Each row was made from one path, in order. Every step used is in the known rows, and no mark comes twice. Write each row's path.
Known rows
s -> t: [  7   1  18 -22 -13   5 -12  -3   0 -21  10  -7   2  -8 -25  11  -6  19
   4   2   4 -12  10 -22  -2   1  15  14   3  -2  16 -11   4   0   0 -20
 -13 -17   4  32   9]
t -> g -> x -> s: [ -1  13 -25   3  -2 -19   3  22   4 -11  -5  -6  -3 -10 -30   7 -43   1
   3  13 -22   5  26  -7  28  15  11  47  24   2 -10 -23  -8  -6 -25 -13
  10 -19   6  14  18]
t -> x -> h: [ 21  18  12 -19 -12   1   4  13  15 -45 -21 -10   6   7 -31   4  -7  31
  13 -30  -8  13   7 -26 -21 -27   1  14   4   4  -9 -39   4  18 -40 -14
   8 -44  22  12  24]
n -> g -> t -> s -> x: [ -1  -3   0 -32  15  42  -2   8  22 -37   6   0  17 -31 -29  27 -31  -9
 -14  18 -10  -2  10  20  21   8  37  10  14  10  16  -9   1  22 -28  -9
 -12 -26 -28 -15  39]
t -> x -> s -> k -> n -> g: [ 29  12   4  17  10  16 -12  -5  -2  10   0 -17  14 -16  23  -9 -12 -39
 -43   0 -27  -7  14  -9  16 -31  33  50  23  33   1 -32   4 -20  10   7
  10 -20  -9   7   3]
g -> t -> x -> s -> k: [  5  10 -38   4  -6   3   4  24  -6 -25  47 -22  -6 -17   3 -10 -44   0
   8  39 -45  13  -8 -23 -13 -40  38  39  17  31 -16 -34  12  -2 -18   1
  11 -21  16  16  33]
g -> x -> s -> k: [ -5  -1 -44   7   5 -33 -23  10 -40 -10  28 -16 -13 -15 -10  -2 -35 -18
  10  33 -22   5  12 -33  29 -10  24  35  32  32 -20 -13  -1 -10   0  -2
   5 -14  16  26  19]
n -> g -> x -> t -> s: [  9   9 -14 -33  16  14   8   7  10 -44 -27  33  -3  -8 -51  25 -48  -5
 -16  34 -32  -9   8  -4  44  29  14  10  27   2   9  17   9  17 -44 -18
   4 -19 -18   8  50]
g -> t -> x -> h: [ 20  25  -4 -25  -5  12  24  32  29 -68   3  -6  10  -9 -41   0 -14  35
  12   2 -11  18   0 -15 -21 -29  19  18   4  -3  -5 -44  17  20 -53 -16
  11 -38  19   7  39]
t -> g -> x: [ 12   4  -7   1   4 -19  14  24  26 -12   1 -14  -5  -9 -46  16 -13  16
  -9   3  -5  -2  21   5  32  15  19  31   6 -21   5 -22 -11   8 -27 -20
  14 -28  -4  17  20]
x -> s -> k: [ -1  -2 -37  19  -6 -12 -41   6 -43   7  27 -19  -2  -8  10  -6 -31 -20
  -8  16 -29   9  27 -35   2 -21  25  34  24  31 -12 -16  -7 -20  13  -2
 -15 -15  16  22  -1]
n -> k -> s: [  9  18  -5  13  -8 -19 -33 -20 -56  19  -3  -5  -3   3  -3 -11   1 -10
  -9  11  12   2  -2 -43  26 -12  19  23   2  21  35 -34  10 -32  12  -7
 -23 -15  -3  48 -26]
g -> t: [ 22   6  -9   0  10   9  -4  29   1 -26  28  -3  -2 -21 -43   4 -15  15
  -6  24  -1  12  14 -10  12  -2  30  14  -1 -11  21 -22   0  -9 -20 -25
  -6 -15  10  16  26]
t -> s -> k -> n -> g -> x: [ 26   0  -6   3  42  -2 -24  -2 -10   8  10 -15   3 -24  -7  10 -15 -47
 -40  21 -25 -14  12  -4  62   1  45  28  42  18  18  -6   1 -15   9  -6
   3 -12 -32   1   6]
k -> s -> t -> g: [  0  25  13 -15  -5  11  10 -27  21  -7   5  -8   9   1   9   9   7  24
   9  17   1 -30   5 -15 -10 -15  23  34  17 -14  23 -26   9   0 -12  -2
 -18 -16 -22  34 -16]
t -> x: [ 17  -3  15  -1  -6  -6   5  14   9 -12   1 -18  -4  -5 -27   3 -10  20
   0 -12 -18   4   2 -20   0  -9  12  21 -12  -2   6 -34  -5   9 -21 -15
  10 -33  17  18  20]
k -> s -> x: [-14  -6  17  -9   1   3 -12 -33 -15  -3   5 -14   6 -20   8   8  11  14
  15   0  24  -5  -1 -29  10 -22  32   8  -6  19  24 -23   0   8 -22  -3
 -23 -21  -2  27  -4]
h -> t -> s: [ -8  21  -2 -17  20  18 -16  20 -17 -23  12 -14   5   7 -19  14 -41   1
   4  18 -27  -4  29 -25 -10  15  25  10  39   2  -2   2  -3  10 -13 -33
 -37 -33  -6  -6   8]
h -> x: [  0   7   9 -18  12 -16  -7  17   2   0   1  -4  -9   3 -19   6  -7  14
  -5  -4  10  13  12 -34   8  15  11  16 -16  -1  -8  -9 -16  10 -20 -36
  -6 -40  18  20  25]
h -> t -> g -> x -> s: [-13  34 -18  -7   9   2  18  28  12 -33   1 -10   4  -3 -27  13 -52   4
   2  25  -9   1  35  -7   8  15  19  47  43  -2 -27 -11  -2  13 -32 -24
  -8 -30   1  -1  24]
h -> t -> s -> x -> g: [-27  23  12 -21  -9  35 -16   2   0 -33  13 -24  28  -6 -16  17 -46   7
  -2  14 -15 -11  17   0 -20   4  16   1  25   4 -17   3   1  33 -21 -21
 -34 -33 -23  -9  28]
n -> k -> s -> x -> h: [-13  17   1 -17 -24  -4 -32 -38 -35 -21 -21  -8  17 -10   4   3   7   4
   9 -25  41   6  -5 -40   4 -40  18  15   5  36  14 -34  13  -2 -11   0
 -33 -23   3  39 -11]
k -> n -> g -> t -> x -> s: [ 35  30  10   4  18  32  16  15  20 -26  -7   9  20 -25 -14 -11 -27 -16
 -33  16 -16   5  11   8  22 -11  35  42  17  20  17 -39  22 -17 -23  -7
  10 -12  -7  -1  23]
n -> g: [ 33   3  20  -5  13  15  -7   9   6   0 -17   9   3  -2 -36  14   5 -11
 -46  -9   7  -2  33   0  29  15  13  23  -3 -11  21 -23 -17  -2 -11 -19
  -2 -31 -11   3  12]
n -> k -> s -> x: [-11  -1   8  -1 -20 -10 -30 -36 -42  10  -7 -19   4 -19  11   3   1  -4
   1  -4  30   0 -12 -34  26 -24  26  19  -6  33  33 -28   7  -7   5  -6
 -30 -14  -6  49 -16]
k -> s -> t -> g -> x: [ -7  22  10 -29   5 -14  24 -22  27 -19   4  -2  -2 -11 -12  11   3  32
  20  34   6 -28 -13 -17  20  -2  25  39  25 -12  18 -21  20  12 -27  -4
   3 -12 -22  38   4]
s -> k -> n -> g: [ 46   1  13  22  27  17 -21  -1  -7  22   5 -18  13 -19   5   3  18 -39
 -72 -11   8 -12  32  -4  35 -14  40  26  10  -1  30 -20 -12 -25  22  -8
  -2 -21 -16   8  -9]
t -> x -> s -> k -> n: [ 14  11  -7  28  -3  -3 -22  -4 -24  14  20 -34   5 -13  30 -22 -23 -23
 -11  -1 -35   4   5 -31   1 -40  36  37  21  41  -5 -29  12 -28  11   4
   4 -13  14  24  -3]
s -> x -> h -> t: [-15  19  17 -42  -6  29  -3   7  11 -66  -8 -19  27 -12 -22  25  -8  23
   6 -29  43   6  33 -20 -31 -23  19   4  17   4 -16  -8  -7  40 -38 -28
 -30 -43  11  -3  26]
g -> t -> x: [ 21  10   3  -5   1   5  22  29  25 -35  24  -9  -5 -19 -38   2 -17  28
   5  21 -21  11 -11  -9   2 -14  27  20 -11  -5  12 -40  11  10 -39 -21
  17 -27  15  15  38]
g -> x -> s: [ -3   7 -22   0   5 -27 -15  13 -26 -19   2   4  -6 -13 -33  -3 -41  -2
  20  24 -11  11  14 -29  38  11  12  25  17  25  -9 -15   5 -13 -20 -13
  -1 -11  20  21  24]
k -> s: [  9  11   3   5  14  -7 -16 -16 -30   5   6   1  -2  -2  -2  -5   8  12
   9  12   4  -7   6 -41  15 -10  26  18   1  11  27 -30   6 -14 -14 -12
 -19 -18   1  28 -16]

Which path is each row?
[ 24  15   9   7  28  -5 -13   1 -12  -7 -23  16  18 -18 -22  -3 -22 -33
 -30   7   8   4  26  -4  67  15  26  37  30  23  14 -14  10 -26  -5 -12
   2  -5  -7   6  10] : k -> n -> g -> x -> s
[  5   6 -11 -16   0  -9   9  15   0 -42  -7  17  -9 -18 -53  14 -33  22
   2  20   0   4   7 -24  32  12  11   0   5  -8  11   7   7  11 -43 -30
   8 -15  11  37  44] : g -> x -> t
[ 12   3  16 -13  29  49 -13   0  20 -22   2  -6  31 -46 -13  17 -21 -23
 -33   9   0  -4  13  25  35  -1  54  12  20   9  36  -9  11  -5 -15 -12
 -19 -12 -33 -11  24] : k -> n -> g -> t -> s -> x
[ 23  32  -8   9  -4   9  -6  28   7 -29  33   1  12 -15 -51  -7 -21  17
 -24  35  -8  10  10   9   6   4  16  14  -5 -19   8 -27  10  -3 -25 -21
  -1 -18   0  16  30] : x -> g -> t
[  5   4 -30   0  17  -8 -24  -1 -20 -24  17 -10  -6 -28  -9   6 -46 -16
  -5  34 -41  -8   0 -30  32  -9  45   4  36  17  13  24  19 -18  -5 -16
  -6   0  -9  38  23] : g -> x -> t -> s -> k -> n
[  9  30  10   1   8  25  18  30  24 -14   4 -21   7   4 -22  19 -16  13
 -24   1   3  -7  45  -3 -14   6  22  28  17 -31   1 -16 -21  17 -21 -33
 -19 -44 -11  -1   8] : h -> t -> g
[  8  18 -21  -5  -5   7  11  25   6 -37  17  -2   2 -16 -18  -8 -46  18
  20  29 -37  19   0 -18  -5 -14  23  30  10  25  -6 -37  17  -3 -33 -14
   6 -20  21  10  36] : g -> t -> x -> s
[ 19  22   3  -2  42  42 -20   2 -11  -2  14 -19  17 -11  13  13 -18 -50
 -57  14 -19 -21  37  -9  14  -7  51  30  51   7   8   4  -3  -7  15 -12
 -32 -27 -40 -13  -7] : h -> t -> s -> k -> n -> g
[ 48  12   8   5  27  27  17  18  32 -12  23 -20   8 -32  -7   0   3 -20
 -59  16 -11  -9  -2   9  22 -31  53  35   7   2  25 -33  14  -2  -5  -7
  23 -24 -17   4  23] : s -> k -> n -> g -> t -> x
[ -7  39   3 -43  -1 -10  22 -20  32 -51 -15   7  14   1 -17  13   5  39
  30  12  16 -21  -8 -20  -1 -19  14  38  35 -10   5 -30  27  21 -42  -3
  -5 -20 -12  36   5] : k -> s -> t -> g -> x -> h
[-18  -7 -12 -24   4  23 -16   9   3 -36  33 -17  10 -38 -22  18 -42   9
  20  23 -15   7   1   0   3  -3  42   1  12  12  11  -6   2  14 -26 -15
 -23 -14  -5   3  32] : g -> t -> s -> x
[ 17  16 -25  21   8   5  -5  13  -8 -12  42 -26   7 -29  17 -22 -34 -11
  -8  29 -35   8  -4 -19   3 -43  51  36  21  35  -1 -33  23 -26   0   0
   4  -7  11  20  16] : g -> t -> x -> s -> k -> n
[ -1  25  23 -23 -28 -10   2 -35 -16  -7  -2  -9  -2   4   9  -7  -4  16
  16  11  -6 -19 -40 -47  -1 -27  13  33   8  26  28 -38  37   2   3   4
  -8 -17  -9  56 -10] : n -> k -> s -> t -> x
[ 12  25  38 -22 -35   7   9  -8  30 -29   8 -14  15   3 -26  -2 -13  41
   0   7 -26 -18 -15  -6 -20  -8  -5  23  -3 -10  -4 -29  24  25 -21  -6
  16 -26  -8  28  29] : s -> t -> x -> g
[ 22  22  22   7 -26   0   4   7  15 -10   4 -16  10   2 -34  -8 -13  22
 -15  -2 -29   2  -1  -5  -7  -4  -3  18 -10 -10  -5 -43   2  13 -26 -10
  20 -36   5  18  27] : t -> x -> g
[ 13  13  -7 -26   5 -21  -7  18  -1 -50 -13   0   1  -8 -53   6  -7  19
  17 -10  15  13  16 -25  22  -4   5  13  15  -1  -4 -24   6  12 -37 -22
   5 -27  23  18  28] : g -> x -> h
[ -5  21   9 -16 -16 -11 -26 -36 -36   2   5  -4   2   3   4  -3   3   4
   1  17  18 -18 -19 -48  16 -14  19  27  12  18  39 -21  29 -18  19  -5
 -31  -7 -11  59 -28] : n -> k -> s -> t
[ 33   3  -1  17  31  19 -39  -7 -17  21   7 -18  12 -14  13   3  -9 -52
 -52   2 -32 -18  30  -7  32  -7  44  28  34  12  22  -8  -7 -29  26  -2
 -15 -19 -32   0 -14] : t -> s -> k -> n -> g
[ 15  18  -9   5 -20  21  13  18  28 -17 -17   4  -2   0 -31  21 -27  20
 -24  -2 -13  -5  35   2 -11   4  15  16   1 -28  14  -1 -13   7 -33 -22
  -1 -27  -2  27  19] : x -> t -> g
[-23  30   0 -32 -13   3   7   2  29  -9  -5   0   5   9   8   4 -36  17
  13  11 -13  -3  17 -16 -25  14   6  48  18   4 -31  -5  -1  14 -18 -18
 -10 -32   2  24  12] : h -> x -> s -> t -> g
[ 38  33   9 -35   9  32  31  28  47 -66 -19  11  16  -6 -50   9  -8  18
 -24  -2   1  11   5   8  -6 -18  15  29   8  -6  -2 -44  12  29 -56 -14
  19 -46   3 -11  46] : n -> g -> t -> x -> h
[-15   7   6  -8 -20  14 -31 -11  -5  -8   7 -18  22 -13 -18   9 -36   2
   3   1 -27   3   9   5  -2   1   9  -1   3   8  -4 -11   0  16 -17  -8
 -18 -22 -15   8  20] : t -> s -> x -> g
[ 32  18 -21  20  29  28 -20   9 -11  -8  27  -2  14 -30   8 -10 -20 -42
 -57  33  -8   1  26   1  28 -23  54  42  33  21  14 -18   9 -32  10  -3
  -6  -5 -11   4   4] : x -> s -> k -> n -> g -> t
[  6  35   5 -28   5  19  -7  24   1 -56  -8  -3  17  11 -33  15 -10  18
  -2 -14  20  10  38 -33 -27 -11  16  15  26  -8 -18 -16  -2  19 -29 -34
 -33 -46  12  -2  15] : x -> h -> t
[ 36   7  28   2  34  -3  -3   3   7  -5 -20   5  11 -26 -41   8   9 -16
 -42  -3  23  -6  18   3  74  16  27  25   8  -8  33 -18   5 -14  -9 -22
  10 -13 -16  12  13] : k -> n -> g -> x
[-19  10  -2  -9 -32   7 -15 -39 -32 -18 -16   3   5 -17   2  10 -17   7
  -1   5  28   0 -14 -38  12 -24  25   1  -6  31  32  -3  19   1 -15  -5
 -31  -9  -5  59   7] : n -> k -> s -> x -> t
[-18 -18   5 -19  -8  12 -30 -11 -10  -9   7 -23   8 -18 -10  20 -30   1
  21  -7 -16   2  12 -12   5   0  27   1   9  17   7  -6  -9   6 -15 -11
 -24 -25  -2   8  14] : t -> s -> x
[-11   1   1  -9 -30  31  17  -1  39 -32 -15 -12  11 -24 -24  35 -27  22
 -13 -19   5  -6  25  12 -13  -6  16   5  -9 -21   9   5 -18  25 -39 -17
  -2 -27  -2  26  34] : s -> x -> t -> g
[ -2   5  22  -1 -28  10 -19  -8   3 -13   6 -21  19 -17 -30   7 -10  13
 -17 -10  11   4  13   4   6  -4   6   3 -15  -5   0 -20  -6  16 -20 -10
  -5 -25  -4  15  24] : s -> x -> g
[-30  23   7 -43  -4  -7 -12  -7  -5 -18   1   4   2   5   7  -4 -32  15
  28  12  -4   4   5 -42 -13  13   9  29  15  29 -27   3  12   6 -14 -23
 -18 -23  16  28  19] : h -> x -> s -> t
[-10   4 -24 -23   3  -7  -6  11  -8 -44  -5  14 -10 -12 -43  18 -57  13
  23  36 -38   1  -2 -25  27  19  16  -3  26   9   3  17  15   8 -42 -22
  -3 -11  -1  28  42] : g -> x -> t -> s
[ 11   7 -24  16   8  18 -41  -7 -24  -8  16 -16   7 -19  13   2 -41 -23
 -18  14 -45 -11  18 -28   2 -19  46   1  29  18  19  20   9 -28   6  -9
 -19  -1  -8  33   2] : x -> t -> s -> k -> n
[ 19   7 -27  16  28  13 -37  12 -21  -4  52 -28   4 -32   7  -9 -31 -23
 -17  35 -37  -2   6 -15  15 -24  62  14  31  13  24 -11  12 -31  13 -13
 -17  -2 -12  16   3] : g -> t -> s -> k -> n
[ 31  14  16 -10  24  14   8   2  17 -33 -34  26  11 -26 -45  16 -14  -7
 -47   8  18  -5  17  -1  62  17  24  14  10  -4  33   8  11  -5 -33 -26
  10  -8 -16  24  35] : k -> n -> g -> x -> t
[ 24   2  13 -18  21  -8  11  13  10 -15 -16  11  -5 -11 -56  20  -4  -4
 -28   5  13  -1  15   2  61  25  12  26   6 -10  17 -20  -7  11 -27 -19
  13 -30  -6   7  31] : n -> g -> x
[ -5  20  13   8 -36  -6 -31 -40 -38  10   2 -16  15 -10   2  -7  -6  -1
 -17   5  21  -1 -15 -19  18 -18  11  15  -9  22  19 -31  17   0   1   3
 -21 -14 -19  46  -9] : n -> k -> s -> x -> g
[-20   8 -31  -6   6 -22 -26  10 -26  11  24 -14 -12   1  22  -7 -29 -15
   4  17 -14  16  15 -43  -8  -9  21  35  11  38 -35  -3 -12  -5  -1 -15
 -14 -33  21  23  11] : h -> x -> s -> k
[ -9  27  -2 -17 -17 -24   8 -25   1  -5  -4  -7  -4  -5 -11   6 -10  14
   6  28  13 -23 -23 -19  39  -5  20  47  23  -1  26 -29  25  -3   3  -3
  -4  -8 -26  56  -9] : n -> k -> s -> t -> g -> x
[-10  16  23   0 -13   4 -12 -38 -11  -5   8 -12  20 -15   0  -1   5  19
  -2   8  18  -7  -6 -13   3 -19  15   9  -7  10  10 -27  10  13 -25   0
 -18 -21 -14  29   5] : k -> s -> x -> g
[ 47  20  31  -2  25  33  25  21  35 -24  -4   0  18 -28 -29   3   1  -3
 -45   5  -1   0   1  17  28  -9  39  31  -3  -8  35 -42  15  -3 -26 -17
  17 -21 -14   0  28] : k -> n -> g -> t -> x
[-31   2  11 -32   9  32 -15   2  -5 -33  13 -26  15 -14 -10  28 -42   2
  15   2  -6  -6  20 -18 -13   0  30   4  27  17  -9   5  -7  27 -17 -24
 -40 -35 -11  -7  22] : h -> t -> s -> x
[ 44   6  31  15  25  22 -16   0   4  11 -20   1  22 -12 -23   3  16 -24
 -58 -20  16  -3  39   4  44   7  26  20   4  -7  38 -22  -8 -25   2 -19
  -8 -21 -12   4  -8] : k -> n -> g
[ -7  14   3 -27  -1  -2   9  10   9 -27 -14  16  -9  -2 -21  14 -26  24
  -2   7   4  12   9 -38  -5  14  11   4 -14  -1  -4  15  -2  18 -43 -40
  -8 -33  18  33  39] : h -> x -> t
[ -1   5 -46  14   1 -23  -2  17  -4  -1  25 -28  -8 -12  -4   1 -38 -13
  -5  26 -31  -1  23 -12  21 -10  26  54  34  10 -23 -19 -13  -5  -6   2
  10 -18   0  20  14] : t -> g -> x -> s -> k
[ 20  17   4 -14  31  22  -2   1   6 -32 -36  24  12 -22 -37  16 -39 -16
 -29  21 -21 -13  12   0  54  25  29   8  31   3  29  20  22 -10 -31 -21
   1  -6 -27  15  31] : k -> n -> g -> x -> t -> s
[ 28  -2  -2  29  15  -5 -41  -1 -25  21  29 -33   7 -22  11  -3   9 -20
 -34  -5  -2  -5  24 -24  20 -26  43  15   9   5  23 -16  -7 -37  24 -14
 -11 -12   1  25 -18] : s -> k -> n
[  7   9 -24  -7  15  13 -19  26  -9 -25  28  -5   3 -17 -34   5 -43   5
  12  40 -39   6   9 -11  10   7  35   8  19   2  13 -12   8  -9 -17 -20
 -16 -12  -2   5  19] : g -> t -> s
[-17   7 -19 -40   2  29 -17  12  10 -68  12  -8  23 -23 -28  17 -36  13
  27   3  -8  16   9  -7 -20 -22  31  -1  23  19  -5 -12  11  23 -42 -14
 -21 -25   5  -2  37] : g -> t -> s -> x -> h
